Each row comes from the steps of one walk. Every step used is in the known rows, and no mark comes twice. Write the walk behind each row, first mark first.
Known rows
M, T, W: -1, 13, -5, 23, 4, 11, 14, -20, 16, 23, 11, -2, 4, 4, 8, 7, -15, 24, 26, -5, -25, -6
E, J, U, W: -6, 9, 6, -8, -9, 1, 6, 13, 0, -3, 4, -16, 11, 1, -18, -32, -24, -7, 4, 11, 12, 3
N, T, M, E: 12, 35, 3, 2, 12, 24, -9, -13, 44, -1, 20, 1, 4, 30, -18, 9, -20, 25, -2, -16, -19, -41
E, J, U, W, T: -17, 18, 4, -2, -17, -7, 11, 19, 7, -1, 3, -15, 6, -4, 3, -30, -6, -6, 13, 15, 9, 16
J, E: -4, 23, 6, 14, -10, 8, 8, -34, 9, -1, 28, -12, 20, -11, -13, 2, -20, 26, 5, -8, -19, 1
N, T, W: 13, 12, -9, 37, -3, 24, 5, -8, 33, -4, 24, -7, 3, 14, 15, 11, -23, 32, -1, -20, -5, -24
E, J: -5, 12, -14, -10, 13, 0, 3, -3, -5, -19, 16, -10, 13, 8, 3, -6, -16, 11, 12, -1, -1, -12
N, T, M, U, W: 10, 18, 35, 18, -14, 24, -21, -3, 46, -1, 20, -4, 14, 10, -19, 2, -40, 17, 0, -11, -16, -26
U, M: -5, -6, 4, 15, -5, 7, -8, -20, 15, 2, 32, -13, 6, 14, -32, -6, -18, 19, 1, -16, 1, -12
N, T: 18, 20, 11, 13, -6, 14, 4, -6, 21, -2, 29, -11, 8, 11, 7, 5, -28, 18, -5, -33, -1, -30
U, M, T, W: -6, -6, -5, 30, -4, 14, 7, -26, 26, 20, 15, -3, 5, 19, -15, -1, -10, 25, 20, -9, -15, 5
T, W: -2, 7, -15, 32, 7, 17, -1, -15, 16, 2, 24, -6, 1, 1, 0, 7, -20, 33, 13, 1, -12, -18
T, N: 5, 13, 19, 15, -1, 6, -4, -22, 16, 7, 23, -2, -9, 21, -7, 16, -12, 18, -9, -5, -22, -26
E, J, U, M, T: -7, -2, 8, -11, 4, -4, 13, 2, 1, 23, -3, -11, 18, 23, -21, -36, -9, -8, 22, -4, -9, 15
M, T: 4, 19, 14, -1, 0, 1, 13, -19, 3, 27, 15, -6, 9, 2, 0, 2, -19, 8, 23, -19, -22, -11
J, U, M: -3, -5, 15, 15, -4, 7, -6, -1, 11, 27, 21, -18, 6, 11, -43, -26, -21, 9, 2, -7, -6, -8
M, E, J, U, W: -12, 25, 0, -26, -4, 4, 3, 7, 6, 3, -8, -10, 22, 3, -31, -33, -20, -3, -6, 22, 14, -5
N, T, M, E, J: 3, 32, -15, -15, 20, 18, -3, -2, 35, -24, 9, 1, 12, 38, -7, 0, -12, 17, 1, -6, -12, -30
M, E, J: -13, 28, -18, -29, 19, 2, 0, -8, 1, -14, 5, -3, 23, 11, -10, -9, -12, 14, 2, 8, -1, -21
E, J, U: -3, 11, 0, -11, 13, 1, 5, 14, -8, 5, 8, -14, 12, 4, -8, -26, -18, -1, 15, 5, -7, -9
W, U, M, T: -4, -1, 17, 4, 6, -1, 4, -35, 4, 27, 9, -13, 18, -4, -36, -15, -18, 18, 20, -4, -5, 0
E, J, U, M: -9, -7, -1, -3, 5, 1, -2, 8, 0, 3, 10, -16, 13, 19, -30, -35, -12, -1, 8, 2, 4, 3

Write each row's walk
-4, 5, -14, 32, 18, 14, -3, -26, 8, 4, 14, -10, 8, -21, -16, 3, -21, 40, 16, 19, -8, -19
T, W, U
-16, 23, 31, 14, -23, 1, -10, -3, 20, 11, 13, -7, 21, -24, -1, -5, -20, 16, 8, 4, -8, -3
M, U, W, T
-10, 27, -5, -26, 19, 3, 1, 11, 0, 10, -5, -8, 22, 7, -23, -28, -15, 1, 5, 14, -6, -17
M, E, J, U
-10, 26, -8, -22, 31, 10, -8, 7, 15, 6, -2, -1, 7, 22, -34, -23, -10, 3, 16, 22, -27, -20
T, M, E, J, U
-11, 24, -3, -20, 6, 11, -7, 7, 22, -3, -5, -4, 9, 17, -46, -27, -16, 0, 6, 29, -7, -6
T, M, E, J, U, W
-1, 1, 14, 7, -8, 1, 7, -23, 14, 24, 19, -9, 10, 18, -25, -7, -14, 10, 15, -22, -10, 0
U, M, T
-7, 24, 18, 22, -7, -2, 2, -18, 24, 8, 20, -3, -11, 15, 13, 18, 6, 19, -2, -2, -24, -12
W, T, N
-18, 37, 1, 3, -11, 8, -6, -15, 42, -2, 14, 0, -3, 11, -24, 3, -3, 21, 8, 14, -13, -7
U, W, T, M, E
-12, 19, 10, 22, -17, 7, -3, -10, 32, -7, 26, -6, -14, 5, -12, 6, -8, 20, 19, 4, -16, 1
U, W, T, M
-10, 20, 20, 15, -25, -2, 8, 8, 17, 20, 14, -17, 1, -12, -10, -22, -12, 1, 9, 6, -1, 7
J, U, W, T
-9, 11, 12, -3, 3, 10, -10, -10, 19, 31, 10, -11, 16, 14, -55, -28, -17, 9, -8, 1, -5, -16
J, U, M, E
-3, -2, 23, -4, 0, -4, 12, -8, 12, 26, -7, -4, 4, 42, -18, -24, 1, -10, 5, 2, -20, 11
E, J, U, M, T, N
6, 32, -2, -15, 22, 18, -2, 13, 33, 0, -1, -3, 12, 35, -18, -19, -14, 4, 5, 0, -17, -27
N, T, M, E, J, U
-1, -1, 30, 12, 4, -2, 3, -45, 18, 27, 3, -5, 4, 18, -36, 0, -8, 19, 4, 3, -18, -2
W, U, M, T, N
-15, 23, 45, 22, -26, 1, -14, -14, 34, 13, 7, 0, 7, -4, 1, 8, -9, 15, -11, 12, -19, -7
M, U, W, T, N
-20, 7, -17, -21, 25, 1, -10, -23, 4, -12, -1, -10, 32, 5, -46, -24, -12, 23, -1, 23, 15, -10
W, U, M, E, J
-17, 3, -19, 20, 18, 17, -13, -36, 25, 7, 4, -8, 19, -3, -49, -10, -14, 45, -2, 25, 2, -16
T, W, U, M, E
-14, 25, 22, 20, 10, 8, -19, -5, 28, 13, 19, 1, 6, -5, -7, 7, -9, 24, 29, 5, -46, -18
W, T, M, U
